Known rows, with every step that occurs
J, C: [ -6.1 -17.5  -4.2  -5.4   1.7  -7.0   7.6  -4.7  10.5 -10.0   8.7   5.4
  -8.3  17.1   3.5  -0.5  14.1  -3.0   7.9   3.2  -5.8 -14.2]
A, Q, P: [ 27.3  14.6  -0.6  12.0   9.9  13.6 -27.5  -8.2   1.0 -19.3 -20.8   1.7
  12.8 -13.2  -2.3  16.7 -14.2 -18.8 -14.7  15.6  11.4  18.6]
A, Q, P, E, T: [  8.4  10.3  14.3  12.6   7.5  -2.1 -25.7  -3.9  21.9 -29.6 -41.4   5.4
   5.7   3.0  -5.7  13.8 -12.7 -17.4 -12.6   4.5 -10.2  19.7]
T, Q, P, E: [ 24.4  -2.0  10.0   5.6  25.7   2.0 -11.8  -9.1  31.6   7.3 -23.9   4.9
  15.1   9.7  -4.5   5.7   2.8  -8.0   2.5   6.6 -19.9  15.5]
F, T, Q, P, C, J, Y: [ 12.8  28.2  -8.1  -9.2  22.2 -15.9 -25.0 -12.6  18.4  -0.2  18.4   2.6
   8.2  27.4  20.6  22.7   5.0 -12.6   4.8 -15.1 -62.3 -26.5]
Q, A, E, T: [ -2.8   7.9  17.1  -1.4  22.4  -7.3 -28.6  -8.4  10.4 -17.3 -23.9  -0.5
  -9.4   2.3   2.5  16.8   0.9  -9.8  -8.9   6.3 -20.2   3.8]
E, P: [-14.3   1.1   4.2  -2.9   7.4   1.8  -9.1   3.5   3.6  -9.5  -1.2   3.5
 -21.6  -7.4 -18.4   6.7  -7.0  15.3  27.6   2.6   0.6  -2.2]
A, E, T, Q, P: [  0.3  17.4  32.3  -4.3  43.3 -22.2 -32.6   6.5  29.3  -7.2 -41.6  21.4
  -6.7   8.6   4.9   5.6  18.1 -22.7   0.3   7.9 -22.5   7.8]
T, Q, A, E, P, C, J: [ -2.4   1.5   9.4  -5.1  48.6   5.7 -46.2  -5.0  20.1  -7.4  -1.7 -11.2
  24.4  -6.1  -5.7  20.0 -26.7 -13.6   0.5  -3.1 -34.3 -10.3]
F, T, Q, A, E, P: [ 11.1  -2.9   5.9  -8.9  53.3  -9.5 -36.5  -0.8  17.1  11.4 -10.4   0.8
 -15.9  -1.5 -10.0  19.0  -1.7   9.9  29.5  25.6 -33.2  -2.9]
P, Q, A, E, T: [-18.0   4.3  22.8  12.1  10.9  11.5 -34.4 -14.0  13.9 -22.7 -23.3 -16.8
 -16.4   2.4 -12.9   7.7  -0.1 -18.6 -17.8   3.5 -31.3  11.5]
T, Q: [10.0 -8.9  4.4 -2.5 18.3 -5.4 -1.9  6.9 19.4 11.6 -5.0  6.0 15.4  8.5
  3.9  3.5 21.1 -0.2  6.6 15.0 -3.1  0.5]
E, T, Q: [ -9.5  -2.2  18.9  -5.6  19.3 -22.1  -5.4  15.5  28.1  -0.7 -18.5  12.9
   0.0  17.7   9.6  13.2  35.4   4.4   9.8  12.2 -15.5  -0.1]
C, P, E, T, Q: [-17.9  -7.0  20.8  -0.9  13.1 -19.4 -11.1  10.5  25.3   3.9 -15.4   3.0
  23.3  25.3  -0.7  10.8   0.2  -6.3   7.2 -12.6 -28.2   8.4]
J, Y: [ -1.0   0.3  -9.0  -3.9 -17.5   3.9   6.1 -12.7  10.5 -18.7  11.7   9.6
  -8.1  16.9  -2.0   1.6  13.8  -4.4  12.9  -5.5  -6.1 -12.4]
C, P, Q, A: [ -5.0   4.4  -2.8  24.2  -5.3  32.8 -31.8 -20.3  -8.9  -4.0  13.4 -38.9
  11.3  -3.6 -16.9  28.4 -20.3 -12.2 -14.0  -1.9 -25.2  16.3]
P, E, T, Q, A: [ 11.3 -14.9  13.2   1.8  23.4  -7.6 -14.5  -4.4  41.3  -3.1 -24.1  -3.8
  10.7  20.6   0.2  31.0  21.1   7.6   3.1  16.6 -31.8   8.7]
A, E, T, Q, P, C, J: [-10.8  27.6  29.9  -4.3  46.8 -22.7 -43.9   4.8  25.5 -11.3 -26.2   5.9
  17.9  10.8  15.3   8.6  -8.8 -34.6 -19.9 -20.7 -45.3  -7.4]
C, P, E, T, Q, A: [  0.5  -8.1  14.1   4.5  21.3  -5.4 -28.1  -3.5  29.0  -0.3 -13.1 -11.7
  26.6  21.3  -0.6  39.9   1.5  -1.1   5.0   1.8 -37.4  11.4]
J, C, P, E, T, Q: [-23.2 -25.1  16.5  -5.7  16.1 -27.2  -2.2   6.4  35.8  -6.5  -5.7   8.1
  14.7  42.3   2.6   9.4  16.2  -8.8  16.3  -8.1 -35.0  -7.3]
J, C, P: [-17.0 -10.8  -3.9  -1.4   0.3  -6.6  -3.6  -4.1  -2.1  -7.0  21.0  -1.3
   7.2  17.6   1.6   8.8  -5.4 -10.9   8.5 -11.5 -11.1 -11.1]
P, E, T: [-16.8  -5.8  17.2   0.0  -3.6 -15.6   3.2   3.1  20.4  -9.4 -21.0   4.5
  -7.4  16.0  -4.5  -1.4   0.3   2.8   2.6 -13.3 -20.5   3.2]
E, T, Q, P, C: [ -7.6  25.1  19.0   5.7  34.9 -16.7 -21.4  -5.1  33.9 -12.1 -24.7   2.3
 -11.8  14.2  14.8  26.1  25.0  -9.9  -7.8   4.5 -35.0   0.7]
A, Q, P, C: [ 12.8  20.8  -4.5  20.3  15.6  14.5 -26.0 -19.4   4.6 -26.2 -16.3  -9.9
   9.3 -11.9   3.6  15.6 -21.4 -27.6 -30.4   7.0  -1.5  11.9]
F, T, Q: [ 10.1  -3.1  -2.2  -9.4  25.9 -21.8  -2.0  11.0  10.9  26.1   3.5   6.1
   0.8  16.6  12.0   4.2  18.2   8.6  14.1  15.5 -27.3  -7.5]

Rows
[ 24.1 -10.0   7.1  -1.2  39.2   6.2 -27.5  -8.4  18.7   4.9 -17.7  -2.1
  22.1   0.5   0.0  12.8   5.2 -16.0  -7.3  22.3 -10.1   9.5]
T, Q, A, E
[ 15.1   5.6   5.8   7.9   7.8   6.8 -10.9 -15.1  10.6  -3.9 -18.7  -2.1
  -0.3  -0.6  -9.7   2.5 -17.9  -5.7  -2.5  -9.5 -15.1  12.1]
Q, P, E
[ 16.1   0.1   3.2   1.3  21.5  11.2 -25.7 -16.3   1.9  -6.5 -11.7  -7.4
   6.5  -7.7  -4.6   8.0 -14.5 -14.4 -13.5   7.3  -7.8   6.7]
Q, A, E
[-10.7  10.9   4.4  -3.2  32.0   9.8 -44.4 -13.2   1.1 -17.4   2.0 -16.5
   7.6 -13.8 -10.9  15.5 -47.4 -14.0  -5.5 -18.5 -29.4 -12.5]
Q, A, E, P, C, J
[  1.5  -2.9   8.3  15.7  10.0  28.6 -31.2 -22.8   3.8 -11.4 -12.3 -25.5
   0.1  -7.2 -20.5  -3.0 -15.5 -24.2 -22.1   5.9 -18.4  15.2]
P, Q, A, E
[ 26.4  16.3   2.8  -3.6  38.2 -17.8 -19.8   1.2  13.1  21.0  -6.4   6.5
  -8.5   9.3  10.7  19.3  15.1   3.9  12.8  17.7 -34.0   0.5]
F, T, Q, P
[-13.5  -2.4  27.9 -10.4  31.6 -24.7 -14.6  13.9  27.6  -2.2 -31.6  19.4
   2.9  15.4   5.7  -9.1  21.4 -16.6   1.2   5.3 -14.6   1.0]
A, E, T, Q
[ 10.1  -1.3  11.6  -1.1  27.8 -10.8 -21.3   1.6  31.4  -3.4 -15.4  -0.3
   2.3  12.5   9.5  42.2  35.8   8.6   4.1  27.6 -25.0   2.6]
E, T, Q, A
[-27.8  12.3   1.2  -4.7   9.8  -1.1 -20.5   4.0  -0.2 -12.5  14.0  -9.8
   2.8  -6.1  -6.4   7.7 -33.0   2.5   7.2 -25.7 -22.7 -18.1]
E, P, C, J
[-23.4   6.0  23.8  -7.0  14.4 -19.3 -13.7   8.3   8.6 -13.6 -27.0  12.1
 -12.6   5.7   0.9 -12.4   0.6 -15.9  -4.8  -9.5 -10.3  -0.6]
A, E, T
[ -8.5 -14.7  21.2  -3.6  14.7 -19.7   2.0  10.3  38.7   0.3 -25.7   9.7
   8.3  24.8  -0.2   1.0  21.3   2.1   7.4   2.2 -24.6   5.2]
P, E, T, Q
[-27.9  10.3  22.2  16.4   9.6  10.9 -46.0 -13.4   0.8 -18.9 -12.1 -24.8
  -1.4   1.7 -15.6  16.4 -18.6 -26.6 -17.5 -10.5 -35.4  15.5]
C, P, Q, A, E, T
[-11.7  22.9  28.2   2.6  48.1 -20.0 -30.5  -5.1  32.4 -17.0 -37.2   8.7
  -9.3   9.9  10.1   2.6  10.8 -29.6 -16.9  -3.4 -32.2   3.5]
A, E, T, Q, P, C
[-33.6  -8.0  17.8  10.8  11.1   4.3 -38.1 -17.8  11.5 -27.4  -3.1 -18.9
  -9.8  17.9 -12.2  15.7  -4.7 -30.6  -9.9  -7.0 -41.8   0.6]
J, C, P, Q, A, E, T
[ 12.7  20.5   4.1   1.2  32.4  -1.8 -28.8  -3.1  16.1   3.5  -0.5  -5.8
  30.1   5.4  15.3  20.3  -9.4 -18.7 -15.4 -12.0 -34.2  -7.0]
T, Q, P, C, J
[ -1.9   4.2   3.4  -3.2  59.8  -9.3 -34.9 -11.2  18.8   3.0  -4.7 -10.5
 -19.6   1.8  -4.3  16.9 -10.8   0.5  12.9  15.1 -45.5  -8.8]
F, T, Q, A, E, P, C
[-12.3   7.7   4.6   5.9  32.4  12.7 -31.9 -22.7   8.0 -23.2  -9.2 -15.1
 -18.8 -13.7 -14.8  11.4 -28.9  -7.8  -1.8  -0.7 -18.8  -2.5]
Q, A, E, P, C
[ 24.6  10.7   7.9   2.4  30.8  -1.9 -18.2  -3.0  20.8   5.2 -16.6   7.2
   6.8   2.0   2.9  17.9  17.4  -7.0   4.8  16.9 -10.5   8.4]
T, Q, P
[-26.6   8.0   0.6   4.9  10.8   1.0  -5.2  -6.3   6.3 -17.3   3.5  -7.9
 -26.1  -5.9 -10.4   3.8 -14.7   6.4  11.4  -8.3 -12.1  -9.0]
E, P, C
[ 14.4  27.0  -0.4  -4.7  40.1 -19.2 -31.2  -0.4   9.7  18.6   8.2  -7.1
  16.4  12.6  21.2  21.1 -12.2  -8.2  -7.0  -8.5 -56.1 -14.7]
F, T, Q, P, C, J
[-11.3 -13.1  -4.1  18.1  -0.9  23.6 -24.6 -26.2   2.5 -14.3  21.9 -32.9
   4.0  12.1 -14.0  27.3  -6.1 -14.1  -6.3   2.5 -32.3   1.8]
J, C, P, Q, A
[-23.2   4.2   4.9  16.3 -13.1  18.0 -16.8  -5.6 -10.4  -1.2  10.0 -23.4
   7.0  -0.1 -16.9  -1.5 -21.3 -16.8  -8.6 -17.5 -16.9  12.8]
C, P, Q
[ -8.5  27.1  11.4  -5.2  15.7 -17.5 -27.2  -5.7  36.6 -27.6  -2.6  10.1
   7.1  31.5  18.5  30.6  21.2 -16.8   1.8 -18.3 -51.7 -21.6]
E, T, Q, P, C, J, Y
[  3.4  30.2   0.6   4.2  14.0   3.3 -28.7 -10.6  -2.4  -8.2   5.5 -11.9
  16.5  -3.3   9.4  16.5 -28.2 -18.3 -20.7 -26.4 -29.6  -8.3]
Q, P, C, J
[ 10.0  -8.2  10.9  -2.8  47.4   5.5 -36.4  -3.7  23.8  -4.8 -19.3   2.3
  -1.2  -7.3 -16.6  19.0  -0.2   0.0  19.9  24.5 -12.7   4.5]
T, Q, A, E, P
[ 28.8   2.2   1.3  15.4   7.1  16.3 -21.1 -13.5  11.0 -17.6 -30.4  -2.7
  21.1  -5.9  -9.9   6.6 -27.1 -22.9 -17.8   6.1   1.5  24.3]
A, Q, P, E
